Each row was made from one small tree. Brackets hold a mark, then the marks that hang from it, in the order of their numbers. Every link used is in the known rows. Write each row's tree.
Known rows:
(k572 (k482 (k114 k696))): [ 10  19  -7   9 -12  18  18   2  27  14  23   3   6  -7   3 -30  13   0
  -1 -21  -6  14   3 -38  -3  -9]
(k482 (k114 k680 k696) k572): [ 15   9   6   4 -12  20   1  -4  40  26  -3  -2   1   3 -14 -13   4   3
  19 -23  -8  11  15  -9   4   6]
(k680 (k114 k696)): [ 11   8   2  19 -15  10   7  -9  15   8  18   1  16   2   0  -7   2  12
  -3 -26   0  16  -3 -21  -2 -19]
(k572 (k482 (k114 k680))): [ 10  15   3 -14 -16  49  20  -2  34  14  25  -3 -18  -8   4  -3   6   3
  -3  -4   4   2   9 -25 -11  -1]
(k98 k863): [  6  11  -1  -1   4  33  10 -14  12  28  13 -19 -11  -3  -4   5   2   0
   5 -24   2  -8   0   0   4 -25]
(k572 (k482 (k114 k680 k696))): [ 14  24 -11  -3 -17  47  18   6  37  11  18   6  -4  -6   1 -17  10  16
 -10 -10  -3   9   8 -36  -9   1]
(k680 (k114 (k696 k482 k667))): [  8   0   7  11 -18 -15   1 -32 -23   4   9  -1  28   4   4 -14  11 -12
   3  -1  -8  35  -3 -17  -2 -23]
(k696 (k482 k572)): [  8 -11  12  -8  -1   2   2 -29 -10  20   2 -18   3   3  -8 -13   5 -20
  24 -19  -5  14   9   8  13 -17]
(k114 k696): [ 11  16  -4   4  -7  19   9  -8  19  13  10   1   9   1  -4  -9   8  13
 -11 -26 -12   7   0 -25   6 -14]
(k667 (k696 k482)): [ 10  10   3  -9  -9  23  14 -23  -1  17  12 -22  23   0   2  -3   7 -12
  -6  -2 -23   3  -5 -11   2  -4]
(k529 (k98 (k863 k680))): [ -2   6  -9  -4   0  66  10  -5  -6  14  -3  -6 -27   2 -21  -8  18  14
 -13 -24   3 -24   6   0   6 -29]
(k529 (k98 (k863 (k680 k114)))): [ -3   0  -3   8  -7  61   9  -6 -10   7   6  -8 -24   3 -18  -7  12  10
  -4 -26  14 -14   2   3  -3 -32]
(k114 k680 (k696 k482 k667 k863)): [ 12  10  -2 -15 -20 -23   3 -30 -20  -3   7   3   2   5  -6  -4  18  -5
 -14  29 -14  14   6 -12  -6  -8]
(k696 k482 k863): [  7  -2   6 -20 -13 -24   8 -30 -21   3  16 -11  -9   4  -6  -1  13 -24
   1  11 -15   4   2   3   3 -22]
(k667 (k696 k482 (k863 k98 k680))): [  7  -3   4 -20  -8 -14  15 -17 -40 -11 -14  -1  12   6 -11 -11  21   4
 -22  18  -5 -11   3  -3  -3   3]
(k667 (k696 k863)): [  9  14   7   2  -8   0  20 -13   8  15  29 -18  13   0  -2   3   5  -2
  -9   4 -10 -13  -5 -11  -6   0]
(k226 (k863 k98 k680)): [  3   1   6 -18   8 -24  10  -5 -27  -6 -23   5 -19   1  -6   0  11  22
 -23 -16  17 -12  15  -9  -1  -6]
(k226 (k863 k680)): [  5   6   6 -15   9 -39  14 -16  -5   8  -6 -10 -21   1  -4   6   8  18
 -19 -20  10 -10  10  -5  -1 -14]
(k667 k696): [ 10  17   4   2  -5  40  18 -12  26  22  18 -20  23  -3   5   4   2   7
  -8 -14 -10  -7  -5 -20  -1   0]
(k572 (k482 (k114 (k696 k667 k863)))): [  7  18   0  13 -14 -30  16 -11  -5   9  32   7  11  -6   4 -32  20 -11
   5   9  -1  16   3 -38 -12 -13]
(k114 k680): [ 11  11   5 -17 -11  48  10 -13  25  12  11  -5 -15   0  -1  16   3  16
 -15  -6  -1  -5   7 -11  -2  -7]
(k114 k680 (k696 k482)): [ 15  12  -9 -18 -18  26   5 -17   6   3  -1   0  -3   5  -6   0  12   6
 -19  -3 -18  12   5 -14   3  -7]
(k529 (k98 (k863 (k680 (k114 k696))))): [  1  10 -15  20  -9  50   7   2 -10   3  -1   3 -13   6 -22 -20  16  22
  -9 -33   8  -8   1  -8  -2 -26]
(k98 k529 (k863 (k680 (k114 k696)))): [ 10   3 -20  17  16  15  13  -2  10  20   7  -4  -8   2 -16  -2  12  39
   4 -34  19  -2 -10  11   4 -33]

Which tree is each row?
[ 12   6  12   8 -10  11  -2 -14  29  26  -7  -2  10   0  -8 -14   7   2
  22 -11  -3  18  16 -15   1   6] : (k482 (k114 k680 (k696 k667)) k572)
[ 15   2  -4  -9  -9  16   0 -18   7  12  -8  -5   0   6 -13 -13   6   4
   7 -15  -6  16  11  -1   9  -1] : (k114 k680 (k696 (k482 k572)))
[  7  -8  -4 -13  16  35  14   0  -7   4 -14  11 -16   0 -11   1  17  34
 -11 -18  14 -12   4   1  10 -18] : (k863 (k98 k529) k680)
[  2 -14  21   2 -12 -26   7 -22 -45 -13  -4  14   4   5  -6  -4  16  12
  -9  16  26   4   5  -7 -13 -15] : (k696 k667 (k863 k98 (k680 k114)))
[  6 -16   0  -1   9  30  14   0 -11   1  -6  12 -13   2 -10   3   9  31
  -3 -18  26  -3   0   6   2 -22] : (k863 (k98 k529) (k680 k114))
[ 11   4   9  17  -6  -2   2  -6  30  30  -1  -6  13   2 -13 -26   7 -11
  30 -37 -12  15  10 -11  11  -2] : (k482 (k114 k696) k572)
[  6   1   9  20 -17 -28   3 -11 -38 -13   6  18  19   4  -2 -15  11   3
  -1   7  11  16   2 -21 -11 -13] : (k680 (k114 (k696 k667 (k863 k98))))
[  7  -1 -13  -8  26  32  18  -8   9  29   4 -12 -26  -1 -13  10  14  30
   3 -26  16 -19  -5  17  10 -32] : (k98 k529 (k863 k680))
[  4 -12  -2   0  17 -24  13   3 -33  -2 -13   6 -25   1  -7   9   5  27
  -5 -20  29  -8   5  12  -3 -19] : (k226 (k863 (k98 k529) (k680 k114)))
[ 11 -10   4  17 -11 -14  -1 -20 -11  12   3  -8  19   7  -9 -24   2 -12
  26 -26  -1  30   3   2   8 -16] : (k680 (k114 (k696 (k482 k572))))
[ 13  11   9 -20 -24  -5  12 -20   7  11  13 -21   7   3  -8   8  11 -27
  -1  28 -30  -4   5   2 -11  12] : (k667 (k696 (k482 (k114 k680)) k863))
[ 13  -2   2  -5  -9   7  -3 -29  -5  15  -9  -2  11   3  -7 -15  10   1
  10   0  -2  24  11  -7   6  -2] : (k114 k680 (k696 (k482 k572) k667))
[ 10  18  -6   8 -15 -19  19   2  10   7  33   4   0  -4  -4 -31  16  -7
   0  -2  -6   7   4 -30  -7 -10] : (k572 (k482 (k114 (k696 k863))))
[ 10   3   9  17 -10 -41   2  -8  13  23   7  -5   5   4 -19 -27  10 -17
  31 -15 -11   9  10  -3   5  -4] : (k482 (k114 (k696 k863)) k572)
[  6  -5  -8   6  19  25  16  -9   2  25  10 -14 -20   1 -11  11   7  30
  11 -27  24 -10  -8  23   3 -36] : (k98 k529 (k863 (k680 k114)))
[  7  -5   8  13 -10   4   5 -11 -23  -9 -16  22  23   4  -3 -18  16  31
 -15 -10  20  16   4 -29  -6 -11] : (k863 k98 (k680 (k114 (k696 k667))))
[  4  -7  22   3  -9 -41  11 -31 -26   0  15  -1   3   5  -2   2  14  12
  -3  13  20   6  -1  -4 -12 -27] : (k696 k667 (k863 (k680 k114)))
[ 11  -2  19  -6  -9  27   3 -10  38  30  -2 -12 -12   1 -12   1   2  -6
  24 -17  -2   4  17   3   2   5] : (k482 (k114 k680) k572)
[  4  -9   3  -3   8  -1   9 -11 -33   5   7   7 -10  -3  -3   4  16   0
   7  13  11  -6   3   0   2 -19] : (k696 k667 (k863 (k98 k529)))
[  6 -16   1  -2   6 -10  13  -2 -29  -9   2  14 -18   4 -15   4  15  25
   0  -1  28  -9   0  14  -3 -23] : (k696 (k863 (k98 k529) (k680 k114)))
[ 10  15  -7   0 -11 -29  23  -1   5   2  18  10  -4  -2  -9 -33  24  16
 -10  -1   3   1   4 -29  -8 -10] : (k572 (k482 (k114 (k696 (k863 k680)))))
[  8   9   9  26 -14  -2   5 -20  -1   9  16   3  24   0   5  -9   6   7
  -1 -13   4  26  -4 -27  -6 -18] : (k680 (k114 (k696 k667)))
[  9  -4  10  -3 -14 -35  18 -28 -26  -2  14 -18  18   9  -7  -2  11  -1
  -6  14  -3   1  -7   5 -12  -9] : (k667 (k696 k482 (k863 (k680 k114))))
[ 12  16  -1  -2 -12  31   6 -17  16  10   5   4   7   0   1   3  11  24
 -19   1  -2  10   5 -29  -3  -3] : (k114 k680 (k696 k667))
[  9  11   8  -5  -3 -11  23 -16   2  10  14 -13  10   3  -9   0  13  21
 -19   5   1 -19  -4  -9  -6   0] : (k667 (k696 (k863 k680)))
[ 12  -4   0   2  -7 -44   1 -25 -22   9   7  -6   3   8 -17 -26  11 -16
  19  -7  -9  14   7   5  10 -13] : (k114 (k696 (k482 k572) k863))
[  7  -6  16   1 -11 -33  14 -20 -12  -1  19  -2  -7   7 -10   3  10  15
  -5  -2  16  -2  -1   2  -9 -23] : (k696 (k863 (k680 k114)))
[ 11   2   0   8 -21  -4   4 -21 -11   3  11  -2  17   6  -3 -14   8 -10
   1 -15 -14  28  -3 -12   2 -20] : (k680 (k114 (k696 k482)))
[  6  -5   8 -16  -5  -8  12  -9 -23  -9 -11  13 -12   5 -14  -6  20  17
 -20   4  13 -15  10  -5  -2  -9] : (k696 (k863 k98 k680))
[  5 -16  27  -3 -10 -53  -2 -40 -26  22   3 -15   8   3  -9 -19  14 -50
  42  12 -12  21  12  11   4 -14] : (k696 (k482 k114 k572) k667 k863)
